Each row was made from one walk, in order. Every step used is in the known rows, and no mark comes twice. Write each row's walk.
In the rows, 128 means zero.
Known rows:
e -> j: [131 166 122 129 150 107 105 136 154 127 115 107 136 104 101  84 137 113
 141 145 114 103  84 135 138  81 123 127 140 100  86 127 145  86 141 133
 139 123 128  87 163 153 147 118 119 133 173 129  98 116 106  90 104 153]
g -> w -> z: [117 113 101 138 149 133 125  91 129 139 144 153 149 117 118  98 117  56
 111 148 130 121 113 115 134  79 128 135  97  90 122 162  99 123 116 146
 161 144 105 106 116 156 121 104  92 137 198  92 112  97 194 126 123 135]
j -> l -> t -> e -> w: [ 95 144 153 195 114  74 137 132 110 144 111 160 132  78 120 171 154  98
 137 134 115 141 162  97 123 150  99 155 134 110 136 125 150 153 110 149
  82 109 132 111 109 116 148 130 123 141 175 144 136 135 113 126 102 104]
e -> w -> q: [133 128 119 162 147  98 106 142 124 126 139 136 151  82 163 103 148  97
  96 168 114 130  62 140 134 110 123 165 128  69 151 159 144 145 121 134
  90 156 108 137 137 176 127  71 119 125 172  91 166  48  95  86  91 150]
t -> e -> w: [132 139 140 167 127  67 122 124 119 123  92 178 150  71 137 117 145  92
 111 155 108 144 103 119 130 117 116 154 109  90 147 160 167 118 134 125
  97 122 137  95 134 154 133  96 107 139 173 129 114  80 137 114 101 120]
e -> t: [119 133 135 126 143 102  78 142 169 131 147 114 116 110 157  98 168 105
 152 147 145 112 109 115 164  96 175 120 176 112 121 139 160 113 113 157
 103 118 113  78 151 174 150 126 128 105 185 154 113 114 144  97  99 177]
d -> w -> e -> j: [111 158 122 137 130 105 163 141 120 170 153 135 126 147 149  99 109  97
  91 130 134 103  84 137 148  86  81 154 109  88 133 147 146 109 145 136
 137 195 106 118 165 147 133  91 117 172 135 113 160 100 117  76 100 117]
u -> e: [157 128 130 152 144  86 120 132 122 114  90 146 187 130  89 103 150 112
 133 138 128  77  73 132 131 101 134 178 169  50 141 171 140 146 110 126
 102 114 133  94 178 125 193 117 103 124 145 130 117 118 144  91 122 133]
b -> w -> d: [128 159  91 109 184 188 109  97 113 128 156 163 168 149 127 120  90  94
 138 142 132 131  89 129 183  86 170 140 107  91 130 159 168 122  81 159
 121 164 130  93 140  78 180 104  93 126 209 133 141  34 155 118 129 117]
u -> e -> w -> l -> j: [ 81 135 162 189 102  88 127 125  99 149 138 151 165 138 111 113 126 134
 128 124 123 112  97 135  90 149  74 199 161  38 167 157 155 169 122 111
  81 100 101 136 144 132 128 110 151 167 151 103 148 100 102  81 112 157]
t -> e -> w -> q: [129 134 120 177 130  72 129 138 121 122 103 165 147  51 155 116 152  90
  84 168 103 153  72 128 123 118 112 157 103  85 158 171 163 126 141 127
  84 148 155 141 125 173 129  70 110 147 145  96 143  71 107  92  91 113]
g -> w: [153 122 125 129 164 136 115  97 136 111 125 154 158 124 127  89 117  79
 121 152 132  97 118 126 137  95 134 147 136  78 129 155 129 109 128 144
 151 151 104  78 136 163 141  93  75 129 211 115 100  84 172 127  97 145]
j -> l -> u -> e -> w -> z: [ 58 106 162 193 124  72 134 123 115 152 138 163 157  87  98 164 162  87
 152 150  97 129 108 120 105 126 100 170 125  59 151 146 109 196 102 142
 100  95  89 138 127  98 122 153 163 138 163  91 147 145 165 105 139 117]
t -> e -> w -> g: [136 123 117 168 112  85 113 117 124 113 105 194 145  60 152 132 152  81
 118 158 102 170  92  98 158 115 103 144  92  91 130 157 170 106 150 136
  97 147 128 126 144 147 109 100 104 163 144 103 125 103 140 125  92 123]
j -> l -> t: [115 146 132 158 156 120 126 131 125 141 130 112 140 121 107 156 159 104
 152 137 132 109 134 111 151 131 131 141 178 107 117 120 145 148  86 166
  93 110 118  95 120  97 183 136 125 119 189 163 137 144 136 116 109 128]
b -> w -> e -> j -> l -> t: [ 77 184 114 155 120 128 142 134 113 136 172 152 101 147 112 129 127 121
 137 107 107 123 161 100 157 130 108 132  77 108  95 127 153 117 111 132
 110 138 139 133 151  95 148 144  93 162 161 110 157 154  71 116 129  80]
t -> e -> j -> l -> w -> g: [ 89 167 132 172  88  92 144 130 143 104 101 155 132  48 115 165 144  98
 123 144  99 165 118 122 134 133  52 127 109 114 107 133 144  92 181 139
 142 134 158 134 133 128 118 126 109 175 149  86  90 138  95 119 116  83]
q -> w -> y: [146 125 102 136 130 118 132 154 104 138 166 110  97 121 109 121 105 121
 122 151 143 109 103 148 149  98 168 170 128  83  88 128 148 118  98 130
 134 146 105  90 134 159 138 105 132  85 171 158 174  88 179  58  84 150]
d -> w: [136 132 122 111 156 132 144 123 103 150 122 136 162 149 142 112 106  94
 117 146 166  96  86 144 157  79 115 154 156  73 166 145 153 134 115 157
 128 171  84  81 142 132 172  88 120 138 183 163 150  63 179  95  91 157]
t -> e -> j -> l: [116 172 155 151 122  78 146 140 133 123  85 141 140  59  96 132 134 103
 131 149  87 150 109 128 135 105  95 137 130 121 103 139 148  84 161 121
 130 127 168 100 134 126 156 120 115 156 144 142  74 149  93 104 107  93]
t -> e -> j -> l -> u: [ 87 152 141 167 142  80 140 126 151 130  97 142 128  54  94 147 159  98
 147 161  86 138 110 122 114 110 102 124 122 116 107 128 164  95 159 132
 119 102 150  98 119 116 136 138 137 165 162 126  92 171 143 116 108 108]
w -> e -> j -> l: [113 170 150 155 139  88 154 155 141 147 145 122 122 106 126 115 142  96
 108 148  77 130  89 127 156 113 112 154 118 107  89 153 135  86 147 124
 129 162 141 130 161 119 137 125 117 158 129 107 125 156  76  88 116  85]
l -> t: [129 145  90 152 159 125 101 124 142 139 131 107 133 141 113 118 169 107
 151 132 159  80 119  97 140 115 149 128 157 102 108 123 168 138  81 174
  87  96 120  86 129 127 179 126 121 120 190 148 150 130 169 110 108 151]
t -> e: [153 148 112 145 151  93 131 123 135 118  75 159 153  82 115 119 157  89
 120 160 117 128  84 125 148 102 142 136 129  97 135 170 178  93 131 137
 105 119 157  84 125 128 175 107  95 135 160 152  98 113 176 109 105 114]
e -> w: [133 134 142 150 141  92  99 129 128 129 126 150 154 103 144 106 141  99
 129 151 124 121 100 133 139 110 131 161 133  71 135 140 150 135 118 133
 111 128  97  91 150 151 129 100 121 119 200 128 135  60 126 107  96 160]
q -> w: [154 126 123 128 155 137 121 149  90 135 128 127 124 119 101 104 111 109
 138 153 152  93  87 137 137 107 142 165 141  88 105 144 138 121  96 134
 118 117 118  79 122 155 130  97 133 102 186 135 136  91 192  89 105 141]
u -> e -> t: [126 119 151 152 109  68  87 143 149 120 128 140 151 118 126  93 159 121
 148 127 142  84 109 117 142 105 147 159 186  75 142 160 133 152 114 132
  94 107 127  95 185 169 168 134 118 112 137 133 116 134 124  79 119 157]
g -> w -> e: [150 123 117 151 159 121 138 104 138 130 147 166 141 136 154  86 128  65
  92 150 112  98 107 117 144 112 130 157 104  77 120 173 130  99 131 137
 140 172 115 111 146 162 123  95  67 150 175  89 126 103 161 116 103 104]
u -> e -> j -> l: [120 152 171 164 112  70 131 152 122 121 102 137 173 101  68 114 129 126
 145 123  99 100 101 139 128 102  89 174 167  73 119 144 104 135 142 107
 124 119 140 110 186 128 168 135 122 139 126 115  90 154  65  83 127 113]
u -> e -> j: [133 150 139 157 115  72 112 142 138 116 104 132 170 113  68  85 135 124
 140 125 115  73  83 139 116  93 102 165 153  70 114 150 125 128 143 107
 122 110 145 102 195 156 164 123 112 135 134 107  99 140  92  81 122 135]
d -> w -> e -> j -> l -> p: [ 88 165 149 165 120  94 179 127 137 162 148 128 146 127 139 125 111  72
  79 147 126 105 117 168 132 122  74 159 120  89 131 126 112 120 144 132
 140 193 102 137 146 109 133 112 126 156 157  99 169 125 115  71 112  93]
y -> w -> l -> t -> e: [113 167 127 164 109 112 145  87  99 156 138 142 115 119 136 150 149  66
  97 136 172 114 109 113 157 160  95 148 110 100 176 136 171 165  78 156
  62 114 126 118 107 129 137 100 101 181 134 146 172  95 167 123  83 101]
g -> w -> l -> t -> e -> j: [ 83 143 126 176 122 126 120  94 122 138 155 157 105 114 115 104 103  81
 118 119 129 109 157  89  92 122  67 139 108 122 122 124 151 104 139 135
 110 120 145 124 110 155 105  89 107 194 173 116 127 151 126 121  89 126]
j -> l -> u -> e: [106 113 155 167 164  99 131 125 133 129 110 146 171 109  87 158 167 104
 161 154 103  94  94 129 121 126 127 166 170  62 147 145 143 166 108 150
  94  94 107 104 133  81 172 150 142 131 163 127 126 162 179 100 120 120]

Write each row's walk:
[ 97 170 131 179 128  90 145 149 142 158 160 107 108 121 115 126 158 102
 123 127  96 111 116 102 139 133 102 143 119 117  76 129 141 110 130 141
 109 137 142 135 148 122 136 134 121 159 136 107 145 174  79  96 115  92]	w -> e -> j -> l -> t
[ 83 168 143 152  99 120 129 142 151 107 131 121 136  78 119 152 143 113
 134 138 113 141 111 136 141 126  61 131 134  98  95 117 124 106 164 149
 157 139 119 130 150 126 116 129 122 156 176  77 105 124  77 108 123 114]	e -> j -> l -> w -> g
[ 89 171 139 160 127 102 113 144 142 143 132  97 121 105  89 129 143 116
 159 124 120 107 136 112 132 113  97 128 158 120  84  99 133 121 123 147
 123 106 129  99 141 124 152 142 139 135 174 135 117 163  78 107 109 130]	e -> j -> l -> t
[152 127 117 147 147 121 144 161  95 152 147 135 108 129 127 105 119  97
 108 153 131 103  75 123 144 125 142 174 103  86  95 171 141 106  96 132
 109 150 126 115 130 153 116 100 127 121 142 103 165 109 182  83 109  95]	q -> w -> e
[ 87 107 178 189 137  75 123 127 118 131 128 166 164  96 104 158 162 104
 155 147  98 107 112 130 109 140 106 182 156  50 152 139 133 183 110 134
  88  95  89 114 144 105 145 145 148 133 176 109 141 132 150 106 120 130]	j -> l -> u -> e -> w
[ 75 156 145 179 116 101 143 114 110 155 121 158 135  89 138 128 133 115
 118 153 112 159 108 124  98 148  86 159 124  83 162 154 192 116 141 123
  82 106 129 128  96 129 118  97 145 186 172 124 134  96 128 107  94 133]	t -> e -> w -> l -> j
[107 165  95 175 115  80 111 126 151 136 108 123 118  91  93 117 165 116
 145 122 129  98 140  92 112 111 107 114 118 131  91 115 175 113 127 144
  95  89 164  94 131 151 152 123 114 153 162 127 115 167 124 109 106 122]	l -> t -> e -> j
[ 86 180 153 178  97  75 160 138 139 116  90 143 142  52 104 153 142 108
 118 144 104 146 130 141 105 133  73 138 125 109 120 136 143 100 172 131
 141 113 168 111 130 128 145 128 113 154 170 113  82 115  85 107 122  79]	t -> e -> j -> l -> w
[108 161 166 182 106  60 132 128 153 111 101 124 194  92  63 110 137 100
 126 141 104  78 117 168 105 127  89 169 163  71 114 127  87 144 136 105
 130 108 139 119 173 110 170 144 118 123 151  92 106 169  93  74 140 107]	u -> e -> j -> l -> p
[ 93 108 134 163 172 125 116 114 120 131 144 149 142 136 108 128 150  91
 148 152 130  90  58 124  99 121 127 165 155  55 161 157 178 160 101 149
  62  82 108 129 122  78 151 116 155 165 150 138 163 159 201  95 105 156]	w -> l -> u -> e
[126 168 119 146 129  80 127 130 146 121  84 139 137  71  97  99 144 105
 127 146 105 129  97 125 126  87 116 127 114 116 104 144 164  77 160 118
 121 114 169  96 145 152 148 109 109 154 151 131  82 131 117 105 104 115]	t -> e -> j
[151 133 111 137 171 163 112 136  89 165 156 120 147 116 111 113  77  90
 131 161 137 108  57 130 155  99 145 175 138 105  98 154 133 130  76 150
 123 158 129  93 120 137 125  83 148 101 185 121 148  47 198  87 109 119]	q -> w -> d
[ 87 160 119 133 163 163 133 116 123 165 140  96 135 149 121 112 135 126
 140 152 130 132  78 139 114 129 119 141 168  77 137 148 187 103 122 147
  91 109 107 115  91  98 154 108 152 177 185 153 137 113 162  92 100 166]	w -> l -> j
[113 148  89 161 114 101 138 122 157 116 148 114 125 127 135 152 160 120
 107 149 143 106 113 162 127 126 148 148 134  61 125 135 162 136 124 159
 148 139 104 101 137 131 173 127  98  96 212 136 161  48 147  71 107 144]	l -> w -> y
[128 162  97 117 159 144 141 122 111 119 147 177 131 158 140 110 132 106
 117 134 120 122 106 120 177 110 161 140  75  77 127 172 173 107 103 135
 109 155 130 120 152  93 169 118  69 144 171 124 156  92 148 107 128  98]	b -> w -> e
[155 115  98 127 137 159 106 147  95 125 145 138 119 107 119 117 109 103
 145 154 143 124  72 113 174 108 121 155 125  92  94 142 140 106 103 147
 119 145 109 111 131 153 101  95 135 129 158 100 147 118 198 103  92 138]	q -> w -> g
[111 171 158 134 145 104 128 148 138 129 119 108 141  93  95 117 128 117
 141 148  96 130 103 140 145  97 106 140 157 109  95 120 127  98 144 128
 143 129 130  96 156 125 155 125 128 135 169 138  85 138  79  96 108 132]	e -> j -> l
[ 97  95 120 194 116  58 105 117 146 126 154 160 136 116 113 142 171 114
 144 141 112  88 106 133 100 116 142 182 123  30 138 135 166 183 112 135
  99 107  74 112 162 136 141 141 142 117 171 107 185 110 170  74  99 168]	l -> u -> e -> w -> y
[ 82 149 150 148 158 112 120 131 154 136 129 110 125  87  95 136 156 108
 165 158  95 112  98 135 125 101 113 125 144 104  90 107 147 110 142 143
 130 104 110  96 133 114 138 145 155 141 187 125 109 160 134 103 112 143]	e -> j -> l -> u
[114 151 104 163 159 150 120 106 145 142 135 125 183 123 141 143 129  87
 116 153 140 106  73 151 129 130 127 148 146  84 136 156 148 149 106 185
 135 148 128 105 123 109 156 105 116 116 226  96 139  11 166 102 139 114]	l -> w -> d
[163 157 110 138 132 115 139 112 128 138 127 109 152 101 158 112 159  76
  72 174 154 108  45 164 182 121 127 151 121  71 170 164 139 156 100 150
 102 166 112 122 133 180 148  71  82 133 135  97 164  33 136  99  90 107]	y -> w -> q
[ 79 107 174 172 138  82 109 133 151 131 137 140 136  97 116 153 177 112
 172 150 115  97 118 114 128 127 137 151 189  78 142 140 142 170 110 155
  86  90 102 102 144 118 158 160 152 124 163 128 124 175 162  99 121 144]	j -> l -> u -> e -> t
[ 76 176 145 165  93  87 147 148 156 120 151 102 116  93 105 161 136 127
 120 140 106 132 136 160 122 125  97 144 135  91  96 104 128 116 152 137
 167 138 117 110 153 128 148 138 122 115 189 125 127  97  64  70 108 124]	e -> j -> l -> w -> y
[101 100 139 189 138  68 100 112 140 131 120 167 166 113 110 125 174 107
 156 147 119  77  91 122  96 124 117 172 137  42 150 147 158 184 112 140
  85  84  87 104 153 138 133 133 142 134 178  91 155 117 181 105 117 158]	l -> u -> e -> w
[116 113 140 149 132 100 110 116 166 141 181 156 103 128 180  83 142  70
 100 141 122 102 136  97 152 114 141 141 122  99 121 169 127 100 136 144
 133 163 112 107 152 200 102 107  83 140 174  89 127 115 140 111 101 128]	g -> w -> e -> t
[ 79 150 130 171 107 125 127 151  74 153 159 127  74  97  92 123  95 113
 142 121 152 110 123 105  89 133  77 152 111 132 103 114 161 122 104 126
  78  93 160 127  97 144  94  92 162 169 143 135 162 162 145  88  91 123]	q -> w -> l -> t -> e -> j
[ 88 140 137 200  95  60 140 133 118 145 145 147 109  87 125 187 155 106
 121 130 106 152 173 105 136 146 120 165 128 105 121 114 162 153 109 142
  88 131 122 117 118 119 157 135 117 128 164 158 164 130 102  92  85 114]	j -> l -> t -> e -> w -> y
[125 130 138 125 158 163 129 153  67 141 154 130 107 124 117 110  82  97
 125 154 152 118  72 136 130 118 124 173 136  93 127 142 150 122  89 135
  93 121 118 114  99 123 119  77 159 136 165 156 158 106 188  83  91 146]	q -> w -> l
[ 99 123 121 173 145  82 105 119 161 126 114 131 150 111  73 105 172 118
 169 142 114  62  84 131  92  99 115 150 141  66 113 134 157 145 132 133
 107  80 118  99 166 139 143 148 143 144 161  89 124 160 164  95 126 153]	l -> u -> e -> j
[ 93 100 141 162 150 141 123 139  75 145 158 147 114 127  90 128 108 104
 150 147 148  85  68 128  91 136 112 190 138  65 143 147 155 167  88 130
  71  83 108 121 109 110 109 102 176 147 151 121 176 145 226  81 100 144]	q -> w -> l -> u -> e
[101 156 142 167 155 145 144 124 128 141 140 128 179 110 132 175 118  86
 120 156 122 130  89 151 146 141 113 163 164  90 142 148 126 151 108 178
 134 150 127 110 114  80 161 115 124 120 214 116 129  37 135 104 128  91]	j -> l -> w -> d
[160 163 120 140 151 140 125  81 124 166 144 126 177 128 147 127 124  56
 100 162 146 111  54 150 207 120 141 160 126  83 150 156 133 158  74 169
 125 176 105  90 140 136 147  95  90 127 166 111 152   4 169 118 105 103]	y -> w -> d
[131 133 135 165 163 121  96 115 127 156 160 150 175 107 152 119 111  77
 120 156 109 134  69 133 153 104 136 171 132  88 129 156 146 146 100 156
 112 168 104 106 144 130 127  89 131 123 202 110 151  18 131 107 107 143]	e -> w -> d
[115 155 153 160 121 104 156 177  94 158 159 122  94 103 104 113 101 108
 118 141 101 124  96 129 137 129 100 176 106 107  76 142 116  95 126 111
 131 151 138 124 138 153  92 108 144 138 127  94 139 142 107  76 106  80]	q -> w -> e -> j -> l
[120 119 136 144 122 101 118 170 116 163 182 129  73 114 155  97 129 107
 122 144 143 108 103 105 151 127 151 158 125 112 104 159 140 113 100 135
 106 138 126 112 140 191  91 109 139 113 147 106 162 125 162  74 103 120]	q -> w -> e -> t
[ 91 162 171 184  81  66 142 147 129 111 105 138 178  95  74 131 134 131
 135 116 112  93 116 151  95 135  58 178 160  65 132 140 101 154 153 119
 138 107 139 119 179 126 161 135 116 134 153  92  95 122  61  86 140 101]	u -> e -> j -> l -> w
[103 127 165 199 111  74 114 111 118 116 129 166 186 112 115 106 128  81
 109 144 130  95 101 160  93 151  93 190 148  42 169 144 119 180 108 109
  76 107 106 144 150 105 140 109 129 134 160 103 166 117 124  75 121 144]	u -> e -> w -> l -> p
[ 96 152  79 105 147 153 124 110 101 125 140 163 139 134 107 115 114  95
 134 134 139 142 111 120 165  78 155 123  73  86 131 158 141 127  87 143
 132 124 123 117 123  90 168 127  94 131 192 129 142  90 172 128 148 119]	b -> w -> z
[ 98 146 108 165 149 128 126 117 113 142 133 137 116 117 124 142 147  86
 129 138 145 120 105  97 118 131 115 136 134 117 141 138 197 127  96 159
  50  96 153 123  88  90 161 102 128 182 151 172 162 155 169 109  87 130]	w -> l -> t -> e
[150 119 113 144 185 167 106  79 134 140 156 154 178 129 136  98  90  56
 110 152 122 104  90 122 155  90 140 158 133  91 123 163 123 115 112 161
 152 184 115  91 134 145 136  84  90 130 214 100 114  37 176 120 108 126]	g -> w -> d
[ 89 151 141 166 154  91 144 142 161 156 154 121 110 104 120 129 163  91
 133 160  75 116  87 122 133 122 114 137 109  97  87 141 152  98 143 134
 117 133 125 132 142 111 120 143 140 162 145  92 137 171 127  99 116 102]	w -> e -> j -> l -> u
[ 69 157 137 161 118 113 163 131 121 140 130 128 150  93 114 178 150  83
 116 150 131 148 117 144 126 137 104 143 128  86 142 144 102 154 112 167
 141 116 116 125 101  93 152 131 129 123 198 113 129  88 145 113 153  96]	j -> l -> w -> z
[173 147 110 124 114 131 118  93 133 126 128 140 148 118 155 130 157  63
 111 160 151 125  70 128 228 121 111 143 110  77 138 151 142 136 107 162
 123 168  86 107 158 151 123 104  82 153 139  96 142  70 173 134  93 122]	y -> w -> g
[165 161 128 145 122  93 158 104 125 157 136 142 135 138 159 116 164  67
  75 160 141 102  69 138 194 141 132 162  98  70 145 170 146 139  93 143
 114 167 110 108 156 152 134 106  70 145 125 102 161  60 156 110 101  86]	y -> w -> e
[ 81 105 140 150 154 136 146 112  85 155 152 164 146 158 131 141 107  91
 125 137 168  84  73 138 104 100  87 173 153  55 207 145 169 183 107 154
  81 133  74 129 126  89 149  95 158 183 150 150 192 115 210  86  94 163]	d -> w -> l -> u -> e
[129 160 108 132 115 102 139  91 115 159 131 127 145 113 127 122 153  57
  97 157 159 120  79 145 185 112 128 142  88  80 151 156 110 158  77 151
 135 139  98 103 127 150 135 118  97 133 152 110 147  58 183 119 123 107]	y -> w -> z
